Known rows, with every step that occurs
l -> n: [-0.34  0.07  0.38 -0.33 -0.19  1.15 -0.49 -1.48 -0.56 -2.20  1.73  0.11
 -1.44 -0.49  0.50  1.01 -1.35 -0.78  0.07 -0.96  3.85 -1.36  0.42 -1.03
  0.23  1.68  0.51  1.75 -0.82  1.32]
q -> v -> m -> l: [ 2.35 -0.39  1.92 -3.15 -0.18  2.03 -1.19 -1.94 -0.64  0.80  1.16  4.40
 -0.26 -1.94 -3.21  0.55  0.08  1.79 -0.75  1.70 -2.70  3.46 -1.18 -1.81
  1.17  0.03 -1.82  0.35  0.65 -2.91]
d -> z -> q -> x -> a: [-2.36 -3.23  0.12  2.73 -0.11 -1.82 -1.69 -0.20 -1.05 -1.13 -0.06 -3.94
  1.41 -0.14  3.06  0.33 -1.38 -1.21  2.12  1.02  0.33  1.26 -0.69  0.42
 -0.87  0.67  0.43 -1.82 -3.24  2.10]
d -> z -> n -> v -> q -> x -> a: [-1.68 -5.23  0.24  2.61 -1.21 -1.43  0.28  0.90  0.15  0.27 -1.69 -3.04
  1.01 -1.30  2.94  1.17 -1.27 -2.13 -0.53  1.68  0.29 -0.37  0.29  0.53
  2.40  0.90  0.35 -1.68 -2.63  2.87]
z -> n -> x -> d -> v -> m -> l -> q: [ 0.73  2.79  0.19 -2.68  1.12 -0.96  0.72 -2.94  1.96 -0.90  0.76  0.79
 -1.43 -0.54 -4.58 -0.12  3.46  2.13 -0.78  2.44 -0.22  4.22 -3.01 -2.09
 -0.52  1.06  1.59  0.93  0.92 -1.02]
y -> v -> q -> x -> d -> z -> n: [ 0.42 -1.66 -2.49  1.78 -1.59  1.17  2.83  1.47  1.68 -0.19 -3.26 -1.92
  2.69 -0.22  0.45  0.99 -0.31  0.30 -4.12  0.10  1.81 -1.46  1.87 -0.19
  2.64 -2.12  0.97  1.37  2.12  0.85]
z -> n -> x -> a -> l -> d -> v: [-2.59  1.06 -0.99  1.13  3.77 -1.24  1.20  2.54  0.06  2.29  0.36 -0.59
 -1.19  3.84  3.03 -1.57  1.53 -3.09  1.31  0.57 -1.43 -4.57  2.42  2.33
 -1.62  0.95  1.44 -3.54  1.90  0.10]
x -> a -> v: [ 1.13 -3.47  1.85  1.93  0.70 -3.36 -0.36 -0.53 -0.21  1.94  2.34 -2.34
 -2.00 -1.80  1.17  3.01 -1.04 -0.41  0.84  0.15 -1.33  1.68  1.37  2.97
 -3.89  0.20  1.41 -1.85 -1.56  2.89]
y -> v -> q -> x -> a -> l -> n: [-0.76  0.09 -1.04  1.10 -0.71  0.66  0.42  1.66 -0.96 -1.57  2.68 -0.48
 -0.86  0.69  2.87  3.29 -1.11 -1.64  1.58 -0.96  3.20 -0.95  0.53 -1.33
  0.35 -0.23 -0.70 -0.82  0.10  3.17]
q -> x: [-1.38 -0.64  1.04 -3.32  0.09 -0.96 -0.84 -0.51 -4.13  0.20 -1.18 -0.66
 -0.89 -1.41  3.19 -1.86 -2.11 -2.23  2.17 -0.34 -1.48 -0.44 -2.13 -0.51
  0.86  2.09  0.06  1.20 -4.01  0.63]
x -> d -> z -> n: [ 1.12 -1.37 -1.41  2.67 -1.11  1.42  1.73  1.50  1.33 -0.26 -2.68 -2.86
  2.01  0.23  0.25 -0.65  0.14  1.62 -4.67  1.03  3.18 -2.40  1.34 -0.68
  0.46 -1.51  1.67 -0.54  1.83 -0.89]
z -> q -> x -> d -> v: [-2.77  2.22 -0.38 -0.47  3.09 -0.19  1.91 -0.67 -1.62  0.65 -0.87 -0.55
 -2.56 -1.87  2.81  0.07  1.03 -4.90  1.35  0.53 -3.25 -2.29  0.88  1.00
  0.68  2.06  0.01 -0.09 -0.85  3.20]
y -> v: [-3.42 -0.21 -1.16 -2.19  2.93 -0.43 -1.85  0.96  1.67  0.25  1.35 -1.46
 -1.50 -2.40  1.72  1.01 -1.56 -1.32  2.87 -1.37 -3.09 -0.15  1.88  0.04
  0.89 -2.21 -1.11  3.97  0.61  1.51]
d -> z: [-0.11 -1.91  1.36  2.15  0.23  3.12  0.18  0.90 -0.89  0.12 -1.67 -2.74
  2.48 -0.05  0.11 -1.47 -0.46  0.53 -1.68 -0.96  1.52 -0.31  0.99  1.82
 -0.73 -3.03 -0.84  1.72 -1.43 -1.30]
y -> v -> c: [-3.93 -1.07  1.04 -0.10  0.92  1.58 -3.35  3.05 -0.96  1.66  1.61 -0.16
  1.58 -0.73  1.59  1.67 -0.58  0.26  1.53 -3.11 -3.73 -0.31 -1.59  0.22
  0.36 -3.03  0.39  0.89  1.92  2.52]
v -> q -> x -> a -> l -> y: [ 1.12 -0.93 -2.21  1.05 -2.15 -2.68  1.64 -0.35 -0.82 -0.27  1.99  0.31
  1.27  1.00  2.20 -1.85 -0.28 -1.79  0.99 -1.74  0.69  1.15 -0.45 -1.89
 -4.68  0.61 -2.24 -2.53 -1.28  1.15]
z -> a -> v -> c -> l -> d -> x: [ 1.41  4.09  0.12 -1.46  2.78 -1.68 -2.37  2.25  0.19  2.50 -0.52  0.92
 -0.44  5.75  0.71 -0.72  0.12  1.62  0.52  0.57 -1.11  1.06  1.05  2.36
 -3.01  0.70 -1.79 -2.45 -0.27  0.18]
x -> d -> z -> a -> v -> m -> l: [ 6.10  1.93  2.03 -1.14 -0.43  1.72  1.65 -1.79  1.18  0.77 -0.33  3.45
 -0.91 -2.27 -3.29  2.55  0.51  3.96 -2.32  1.39 -0.91  3.51  0.23 -1.53
  0.11 -0.62 -2.13 -0.87  2.90 -2.88]
n -> v -> c -> l: [-2.11  1.06  1.51 -0.87  0.87 -0.46 -3.39  4.26 -4.12  1.98  3.25 -0.05
 -1.72 -0.33  1.29 -1.08  1.47 -0.18  2.45 -0.81 -2.37 -3.50 -3.29 -0.34
  0.38  0.74  1.99 -2.81 -1.49  0.05]
d -> z -> n: [ 1.38 -2.97 -0.81  1.72 -1.09  1.13  1.09  1.53  0.50  0.65 -1.41 -3.08
  2.82  1.39  0.70 -0.88 -0.33  1.64 -4.28  0.12  2.89 -2.41  0.63 -0.19
  1.30 -1.80  2.48  0.05  1.34 -1.41]
m -> l -> n: [ 1.40  0.75  0.73 -1.01  0.11  0.84  0.85 -1.35 -0.65 -3.37  2.20  2.73
 -0.94  0.34 -1.53  2.03  0.46  2.03 -1.51  0.08  2.56  0.96 -0.03 -1.64
  0.82  2.40 -0.55  0.58  0.12 -0.35]
l -> n -> v: [-1.24 -1.87  1.52  0.10 -0.46 -1.32  0.72 -2.49  0.55 -1.93  1.17 -0.57
 -5.16 -1.31  0.93  0.68 -0.24 -2.45  1.63  0.37  1.63 -4.11 -0.12  0.45
  4.12  2.27  0.36  0.73 -1.88  0.14]
n -> x: [-3.15 -0.85  2.21  0.02  0.76 -1.42 -1.30 -1.27 -3.74  0.58 -0.85 -1.60
 -3.44  0.63  1.54 -2.48  0.88 -1.17  3.16  1.26 -0.02 -3.21 -2.75 -1.10
 -2.23 -2.96  2.97 -0.61 -0.33 -1.03]
m -> l: [ 1.32 -0.32  2.28 -1.75  1.10 -0.16 -0.23  0.10 -1.09 -0.99  1.68  2.71
 -0.06 -1.07 -1.74 -0.53  1.11  3.49 -1.48  1.22 -2.37  3.12 -1.13 -1.63
 -0.37  1.66 -1.56 -1.03 -0.58 -2.18]
v -> c -> l -> d: [-2.07  2.62 -0.38 -0.34  1.21 -0.61 -3.42  3.06 -0.02  0.12  1.18  2.62
  1.66  2.18 -1.06 -3.45 -0.30  0.95  2.16 -1.62 -0.70 -0.79  1.01  1.90
 -3.52  3.14  0.47 -1.33 -0.58 -1.43]
n -> v: [-1.82 -2.86  2.53 -0.18  0.09 -1.86 -0.46 -1.44  0.22 -0.02  0.69 -1.35
 -4.63 -2.62  1.35 -1.44 -0.29 -2.26  2.08  0.76 -1.41 -3.38 -0.75  0.69
  3.15  1.41  0.02  0.00 -2.68 -0.70]
a -> v -> c -> l -> q -> x -> d -> z -> n: [ 1.54  0.12 -1.85  1.70 -1.28 -0.22  2.11  2.34 -0.64  0.30 -1.71 -2.68
  2.30  1.93 -0.49  1.21  1.56  2.08 -3.84  0.14  2.01 -0.77 -0.93  0.86
 -0.07 -0.96  3.32 -1.00  1.35  0.11]
x -> a -> v -> q: [ 1.33 -5.49  2.11  2.26 -2.55 -0.98  0.68 -0.91  1.14  2.34  2.02  0.82
  0.96 -4.27 -1.07  3.09 -1.27 -1.74 -1.18 -1.26 -1.48  3.81  1.72  2.13
 -0.65 -0.30  0.22  0.71 -1.49  5.46]
d -> x -> a -> v -> m -> l: [ 4.54  0.87  2.78 -2.21  0.47 -0.13 -0.13 -2.34  0.73  1.83  1.75  3.89
 -1.25 -0.78 -2.85  1.93  0.73  2.64 -1.34  2.04 -1.45  4.26  0.39 -1.31
 -0.41  0.12 -2.13 -1.34  0.66 -1.42]

Rows
[ 2.09  0.77  0.51 -1.97 -0.75  2.32  0.19 -2.85 -0.37 -2.04  1.80  3.87
 -1.06 -0.17 -2.61  2.77 -0.24  0.90 -1.04  0.37  2.25  1.20 -0.09 -1.73
  1.86  1.42 -0.82  1.50  1.02 -0.83] | q -> v -> m -> l -> n
[ 2.36 -2.31 -1.33  2.38 -2.60  0.55  3.63  0.63  0.60  0.40 -2.91 -1.65
  2.44  0.03 -0.09  1.32  0.00  0.61 -4.88  0.14  2.27 -0.99  1.45  0.79
  1.43 -1.39  1.87  0.16  1.39  0.85] | a -> v -> q -> x -> d -> z -> n
[-1.43 -1.94  0.47  1.82 -0.43 -0.74  0.96 -0.21 -2.68  0.62 -2.66 -3.04
 -0.89  3.29  1.26 -1.80  1.65  0.35 -0.51  1.42  2.27 -4.64 -2.00 -0.68
 -0.49 -4.59  4.63 -1.02  1.97 -2.10] | d -> z -> n -> x
[-0.77 -0.81  0.60  2.93 -1.34  2.60  2.84  0.03 -0.33 -1.17 -4.63 -1.44
  0.82 -1.99 -0.05 -0.23  0.07 -1.40 -1.76  0.26  1.00 -0.58  1.38  1.87
  1.35 -1.76 -2.14  1.51 -1.96  0.38] | n -> v -> q -> x -> d -> z
[-2.87  2.38 -0.27 -1.81  2.24  0.19 -4.07  5.49 -3.46  2.10  3.48 -0.07
 -0.11 -0.25  1.55  0.11  0.81  0.25  2.80 -1.86 -3.20 -1.84 -2.07 -0.64
 -0.72 -1.12  1.41 -0.78  0.11  1.17] | y -> v -> c -> l
[-0.13  1.35 -3.55  1.35 -1.44 -1.46  0.42 -0.47 -1.82 -1.20  1.70  1.02
  2.42  2.37 -1.16 -1.13  1.81 -0.41  0.73 -2.45 -0.75  0.82 -1.38  0.22
 -4.59 -0.20 -0.30 -0.83 -0.18  0.20] | x -> d -> z -> q -> v -> c -> l -> y
[ 1.24 -0.88 -2.22  1.54 -0.50  0.32  0.80  2.48  1.51  0.07 -1.36 -1.63
  3.39  3.18 -0.44 -2.02  0.02  2.09 -3.52 -0.08  3.06 -2.62  2.01  1.02
  0.16 -0.07  2.34 -0.43  1.49 -2.53] | c -> l -> d -> z -> n
[-1.66  0.08 -1.43  3.32 -1.00  0.07 -1.26 -0.64  1.32 -2.24  2.21 -0.50
  4.46  2.97 -2.06 -0.32  0.52  1.17  2.32 -3.22  0.07  1.84  0.60  2.91
 -0.85 -2.05  0.83  1.48  0.49 -0.25] | y -> v -> c -> l -> d -> z -> q
[-2.18  1.56 -0.20  2.00  0.08 -0.96  0.64 -0.44 -0.54 -0.98 -3.14 -1.33
 -3.71 -1.58  0.78 -1.39  1.29 -0.44  0.05  3.02  1.39 -3.31 -0.53 -2.57
 -2.61 -1.30  2.03 -2.09  1.45 -0.03] | z -> n -> x -> d
[-3.51 -3.44  1.37  1.89 -0.38  1.30 -4.30  3.51 -3.34  1.73  2.08 -1.83
  2.46  1.48  0.48  1.70  0.60  0.66  1.11 -0.81 -3.36  2.67 -5.06  1.74
 -2.47 -1.98  1.76 -2.65 -0.28  2.29] | x -> a -> l -> q -> v -> c
[ 1.96  1.68  1.26 -3.84  0.98  1.43 -0.73 -1.73  1.62  0.44  1.71  4.25
 -0.82 -2.63 -2.67  0.90  0.08  2.14  0.09  0.56 -2.35  3.00  0.35 -2.99
  1.98 -0.63 -2.48  1.74  2.02 -2.40] | y -> v -> m -> l
[ 0.92  2.63  0.63 -2.63  2.20 -0.02 -1.96 -1.34  1.68  1.18 -1.44  3.64
  0.18  4.86 -2.11 -1.82  0.12  0.94 -0.50  2.15 -1.22  3.41  2.13  1.65
 -1.38  0.75 -4.15 -0.18 -0.88 -1.70] | q -> v -> m -> l -> d -> x
[-1.90 -3.55  2.57  1.49 -1.71  0.03 -1.50  1.78 -1.26  1.62  0.92 -0.54
 -0.03  0.14  1.44  0.35  0.59  0.22 -0.70 -1.15 -1.52 -3.58 -3.27  0.02
  3.08 -0.36  2.68 -2.52  1.03  0.67] | z -> n -> v -> c
[-2.20  0.77 -4.09 -1.38  1.66 -2.91  0.58  0.77  1.13 -0.51  1.81 -1.08
 -0.72  0.67  3.19  0.79 -0.84 -2.06  3.62 -2.11 -2.28  0.24  1.39 -0.75
 -2.05 -1.80 -2.54  1.38  0.85  1.33] | q -> x -> a -> l -> y -> v
[-2.41  1.19  0.33 -4.06  0.39 -2.75 -1.47  0.42 -4.02 -0.31  0.61 -1.44
 -1.36  0.16  0.96 -1.24  0.79 -1.17  3.42 -0.29 -2.00  1.12 -5.34  0.27
  1.11  3.15  1.84  0.88 -4.75  0.95] | n -> v -> c -> l -> q -> x
[-2.12  3.02 -0.93 -0.65 -0.27 -1.78  0.27  0.65 -1.08 -1.64 -2.02 -1.04
 -2.56 -2.06  0.37 -0.36  1.34 -0.59  0.77  1.77 -0.52 -0.29 -2.71 -1.23
 -0.11  2.86  0.90 -1.21 -1.90  1.43] | z -> n -> v -> c -> l -> q -> x -> d
[ 0.89  3.05  0.81 -3.07  1.58 -0.04 -0.21 -2.68  2.47 -0.99  1.57  1.32
 -1.00 -2.30 -4.91 -0.23  2.51  1.96 -0.36  1.76 -1.00  5.93 -2.32 -1.55
 -0.96  2.24 -0.47  1.80 -0.64 -0.43] | x -> d -> v -> m -> l -> q
[ 1.34  2.24  0.72 -1.80  0.31  0.25 -1.10 -1.92  3.67 -1.01 -0.11  5.72
  1.11  0.40 -4.08 -3.01 -0.85  2.26  0.24  0.11 -0.10  2.58  2.62  0.23
 -1.63  3.38 -2.29  0.53  0.70 -3.96] | v -> m -> l -> d
[-1.84  0.45 -4.52  0.39  0.76 -2.52  1.32 -0.02  1.50 -1.45  1.86 -1.75
  1.01  1.98  2.39  1.19 -0.30 -1.52  3.45 -2.72 -1.47  1.05  1.53  0.18
 -1.74 -3.11 -2.34  1.74  1.20  1.15] | d -> z -> q -> x -> a -> l -> y -> v
[ 1.75 -1.23  0.00  3.95 -2.15 -0.55  0.31 -3.96  2.95 -2.18  1.84  0.58
  3.80  1.89 -3.70  0.60  0.15  1.81  0.80 -1.37  1.33  4.10  1.68  2.80
 -1.64 -0.98  0.15  0.39  0.32 -1.08] | x -> a -> v -> m -> l -> d -> z -> q
[-0.60 -3.63  0.89 -2.02 -2.92 -1.52  1.58 -1.27 -1.99  0.54 -1.45  0.76
 -0.58 -2.37  1.91 -0.18 -1.55 -3.50  0.29 -0.51 -1.56 -0.84 -1.56  0.00
  5.41  2.24  0.46  1.63 -3.18  2.36] | z -> n -> v -> q -> x
[ 2.90 -0.30  0.00  2.25 -0.88  1.99  1.65  1.90  1.07 -0.14 -4.94 -3.51
 -0.76 -2.07  2.86  1.89 -1.81  1.51 -1.49  1.13  0.01 -1.03 -0.68 -0.32
  2.62 -1.13 -1.55 -1.07  1.93 -0.14] | n -> v -> q -> x -> d -> z -> a
[ 1.93 -1.01  1.74 -2.21 -2.29  0.90 -1.07 -3.73  2.53  2.58  0.30  0.91
 -3.38 -3.82 -0.45 -1.38 -1.72 -2.38  0.71  0.85  1.60 -3.76 -0.19 -2.89
  4.79 -0.11  0.93  1.10  0.85 -1.94] | z -> n -> v -> m
[-0.88 -1.19  0.24 -0.34 -1.69 -0.79  0.22 -2.39 -3.42 -1.62 -0.51 -1.56
  1.96  0.76  1.66 -1.07 -1.18 -1.50  2.33 -1.56 -0.33  1.17 -2.29  0.92
  1.32  0.21  0.63  1.74 -3.47  0.39] | d -> z -> q -> x
[ 4.22 -2.06  1.19  2.52 -3.04  0.57  3.89 -1.20  0.72  0.45 -0.85  1.84
  0.07 -2.06 -2.17  5.26  0.18  1.08 -2.79 -0.62 -0.20  3.00  0.67  1.43
  0.75 -2.02  0.06  0.35  2.57  3.21] | m -> l -> n -> x -> d -> z -> a -> v -> q
[ 0.43  2.41  0.96 -3.01  1.34  2.67 -1.23 -2.78  2.33  3.62  0.16  2.98
 -1.27 -2.39 -0.66 -2.08 -1.66 -4.09  1.54 -0.68 -0.29 -2.22  2.67 -0.33
  1.10  0.85 -0.67  2.21  1.20 -0.60] | l -> d -> v -> m
[ 2.05 -0.64  0.82  0.53 -2.17  1.23 -0.40 -1.77  3.65  2.15 -0.31  0.36
 -1.68 -1.11 -0.38 -1.30 -1.38 -1.60  0.59  0.97  2.95 -3.78  1.39 -1.42
  3.08 -0.95  0.07 -1.01  1.57 -2.91] | x -> a -> l -> d -> z -> n -> v -> m
[-1.44  2.93 -1.01 -1.25  1.76 -1.55 -2.70  1.87  0.95 -0.52  1.00  2.06
  0.24  1.26 -1.11 -4.26 -0.74  0.29  2.52 -0.59 -0.03 -0.72  2.27  1.68
 -3.60  3.95 -0.20 -0.31 -1.69 -2.13] | c -> l -> d
[ 1.11 -0.17 -4.20  1.21 -1.71 -0.04  3.40  1.52  1.34 -0.46 -2.50 -1.22
  2.79  0.94  0.12  0.51  0.60  0.22 -3.88 -0.29  1.90 -1.65  1.78 -0.57
  1.40 -1.49  0.82  0.96  2.15  0.45] | c -> l -> y -> v -> q -> x -> d -> z -> n
[ 0.18 -2.00 -2.23  2.09 -0.95  1.10  0.13  3.33  0.17  0.63 -1.55 -1.36
  4.43  4.22 -0.57 -0.71  0.28  1.97 -3.53 -0.48  1.48 -2.25  0.79  2.17
  0.36 -1.09  2.76 -0.98  2.15 -1.96] | q -> v -> c -> l -> d -> z -> n
[-0.48 -0.23  0.33  2.72 -1.11  3.31  2.27  0.51 -0.78 -1.00 -4.52 -1.21
  2.19 -1.95 -0.08 -0.40 -0.29 -0.83 -2.15 -0.13  1.31  0.59  1.46  1.37
 -0.14 -2.11 -2.18  1.69 -1.71  0.64] | v -> q -> x -> d -> z
[ 0.77  2.99 -1.99 -4.35  0.22  0.83 -1.82 -2.83  2.71  2.13  1.82  2.22
 -1.49 -3.20 -0.78 -0.64 -1.94 -2.64  3.15 -1.85 -0.23 -0.54  1.57 -3.18
  0.42 -1.96 -1.56  4.34  1.89 -0.49] | c -> l -> y -> v -> m
[ 1.48  3.59  1.15 -2.66  2.25 -0.23 -1.73 -1.40  2.35  1.00 -1.15  3.76
  0.08  4.30 -1.98 -2.65  0.12  1.47 -0.71  1.85 -0.08  3.07  2.40  0.59
 -1.52  1.21 -4.20 -0.28 -0.92 -1.82] | v -> m -> l -> d -> x
[ 2.44  1.75 -0.21  0.57 -0.55  1.53 -0.07  1.99 -1.51 -1.29  2.31 -1.27
 -2.10  1.14  3.24  2.02 -1.48  1.13  0.70 -0.62  4.14 -2.36 -1.32 -2.61
 -0.57  0.16  0.01 -2.36  1.91  0.20] | z -> a -> l -> n
[-1.77 -2.28 -0.30  2.62  0.09 -2.31 -0.88 -0.40  0.19 -2.19 -0.35 -1.74
  2.23  1.35  1.36  0.22 -0.62  0.40  1.56  1.29 -0.03  2.65  0.26  1.06
 -1.23  2.13 -0.50 -2.32 -2.59  0.63] | m -> l -> d -> z -> q -> x -> a
[-2.53  2.82 -0.90 -1.72  4.90 -0.59 -0.10  2.07 -0.25  2.01  1.06  1.12
 -1.21  1.39  1.26 -2.23  0.95 -3.53  1.71 -0.64 -3.02 -3.29  3.03  3.20
 -0.88  3.43  0.35 -0.19 -0.41  0.44] | c -> l -> d -> v
[-0.67  1.61 -2.38  1.71 -0.38  1.82  2.96  0.91 -0.16 -1.36 -3.64 -0.74
  1.98 -0.83 -0.31  0.11  0.43 -1.18 -1.19 -1.01  0.53  0.38  2.23  1.21
 -0.70 -2.36 -2.73  2.51 -0.79  0.79] | c -> l -> y -> v -> q -> x -> d -> z
[ 2.21  2.16  0.74 -2.18  0.50  2.35  1.21 -2.64  0.15 -1.45  2.13  3.94
 -1.53 -0.27 -1.87  2.52  0.45  0.13 -1.27  0.07  2.48 -0.10  0.68 -2.11
  2.39  2.00 -0.66  1.33  1.54 -0.23] | d -> v -> m -> l -> n
[ 0.14  0.57  1.10 -2.63  1.21 -1.69 -1.05 -1.47  1.13 -2.31  2.55 -0.10
  0.17 -0.81 -4.28 -0.85  2.28  3.85 -0.33  1.15 -1.12  7.00 -3.54 -0.74
 -1.93  2.49  0.13  1.52 -2.28 -0.75] | m -> l -> q
[ 3.29  1.89 -0.27  2.62  0.48  2.34  1.63  1.85  0.39 -1.54 -4.30 -2.99
 -1.18  0.59  1.73  2.51 -0.24  4.23 -1.99  2.02  1.76 -1.03 -1.05 -1.50
  0.00 -2.22 -0.65 -2.22  4.18 -2.00] | m -> l -> n -> x -> d -> z -> a
